Each row comes from the steps of one path. Every step used is in the known rows, and no mark comes twice. Write the path behind each row, first mark first.
In the rows, zero is written as 128.
Known rows
j -> u -> z -> n: [105 142  91 123 139 134 131 108 144 125 124 105  21  73 173 118  98 166
 128 121 106 125]
z -> u -> j: [155 134  56 118 116 118 154  87 171 125 125 113  27  71 170 113 125 138
 129 106 115 136]
n -> x -> r: [121 117  49 110 129 124 161 162 195 143 107 137  84  81 145 100 120 113
 120 118 138 144]
u -> j: [148 134  83 102 124 114 162 106 129 131 108 114  51  72 155 120 117 132
 121 101 125 126]
z -> r -> n -> x -> u: [136 131  69 103 137 127 126 163 144 158 122 142  76  82 164 103 112 146
 139 120 133 153]
u -> z -> r -> x: [ 86 138  82 100 143 117 148 127 134 138 100 109  48  55 174 120 138 149
 124 129 109 121]
j -> u: [122 121 113 128 124 137 148 115 121 141 106 117  62  74 151 113  87 146
 137 135 121 135]
z -> n: [110 143  99 111 131 122 133 128 124 143 105 113  52  82 156 113  95 152
 125 110 120 135]
z -> r: [109 134 108 105 128 118 155 148 124 146 112 131  65  74 134 115 106 153
 127 123 110 145]
z -> r -> n -> x: [111 138  81 102 138 116 133 166 168 154 114 139  95  72 154 103 121 157
 139 117 121 130]
r -> x -> u -> z -> n -> j: [107 148  37 122 146 130 106 111 134 162 113 105  17  72 206 115 117 148
 122 123 133 127]
x -> r -> n -> u -> z: [161 149  83 105 140 111 148 128 174 122 145 115  78  55 134  97 132 135
 120 122 153 152]
x -> r -> n -> j -> u -> z: [132 144  69 121 136 117 143 125 214 146 149 122  66  54 116 104 111 156
 123 138 143 135]
u -> z -> n -> r: [105 155  25 109 137 109 150 143 175 123 146 112  53  81 155 115 106 156
 120 106 109 130]
r -> x -> u: [130 120  85 113 130 135 136 113  91 158  85 106  54  76 181 114 104 121
 132 133 146 146]
x -> u -> j: [172 127  73 104 121 124 156 104 106 135 114 117  32  82 165 121 106 122
 123 103 137 150]
j -> u -> z: [118 128 104 122 130 133 154 105 151 119 115 108  44  69 156 118 109 146
 131 128 117 125]
z -> r -> u -> j: [139 129 100  76 134 120 145 123  69 149 138 116  59  63 178 118 119 144
 125 112 112 138]
x -> u: [147 122 104 112 122 132 149 122 107 142 105 120  52  90 147 113  95 121
 128 119 144 159]
z -> r -> x -> u: [117 123  81 109 135 132 134 134  81 163 101 120  50  70 179 116 104 138
 131 138 125 155]

Which path is each row?
[126 132  85 105 134 121 137 144 176 146 100 125  99  76 158 102 122 141
 139 110 143 121]
r -> n -> x
[103 158  65 120 139 117 126 123 173 142 125 115  37  76 163 113 120 158
 119 107 121 119]
u -> z -> n -> j
[111 140  64 105 144 134 121 105 112 141 102  95  14  74 207 120 115 142
 122 119 130 135]
r -> x -> u -> z -> n
[113 145 115 107 140 119 138 125 151 132 139 119  55  55 137 114 110 178
 136 132 109 129]
j -> u -> z -> r -> n
[131 145  80 115 143 118 143 136 127 124 133 125  54  67 172 108 133 150
 126 122 110 144]
n -> u -> z -> r
[139 128  24  83 142 129 129 137 134 151 143 118  54  73 208 104 122 125
 115 101 127 135]
z -> n -> x -> r -> u -> j
[117 154  98 110 135 105 129 151 154 172 132 137  88  65 123 107 109 175
 133 126 128 135]
z -> r -> n -> j
[ 86 130  79 119 145 133 140 116 125 143 113 110  39  49 187 119 118 164
 132 145  97 119]
j -> u -> z -> r -> x
[159 144 107 116 135 118 127 123 114 141 122 116  97  68 156  99 110 147
 139 123 148 144]
r -> n -> u
[155 129  41  87 128 112 157 124 104 141 155 109  86  72 176 114 108 128
 125 107 125 135]
n -> r -> u -> j
[111 123  60  90 142 136 122 156 140 157 134 121  77  79 193  97 111 128
 121 117 134 145]
z -> n -> x -> r -> u
[121 124  46 107 139 132 143 153 165 133 122 137  39  85 182 112 133 130
 128 113 116 146]
n -> x -> u -> z -> r
[136 147  79 127 139 127 117 127 101 144 117 117  58  80 191 103  97 152
 131 116 123 147]
z -> n -> u
[144 149 105 110 141 112 124 145 106 149 134 129  90  62 154 100 110 165
 138 129 127 152]
z -> r -> n -> u
[136 154  77 105 138 114 127 138 164 153 146 130  52  69 134 111 121 163
 128 121 136 148]
x -> u -> z -> r -> n -> j
[160 152  50 118 139 118 121 109  98 136 128 114  35  74 206 110 109 150
 123  98 115 137]
z -> n -> u -> j
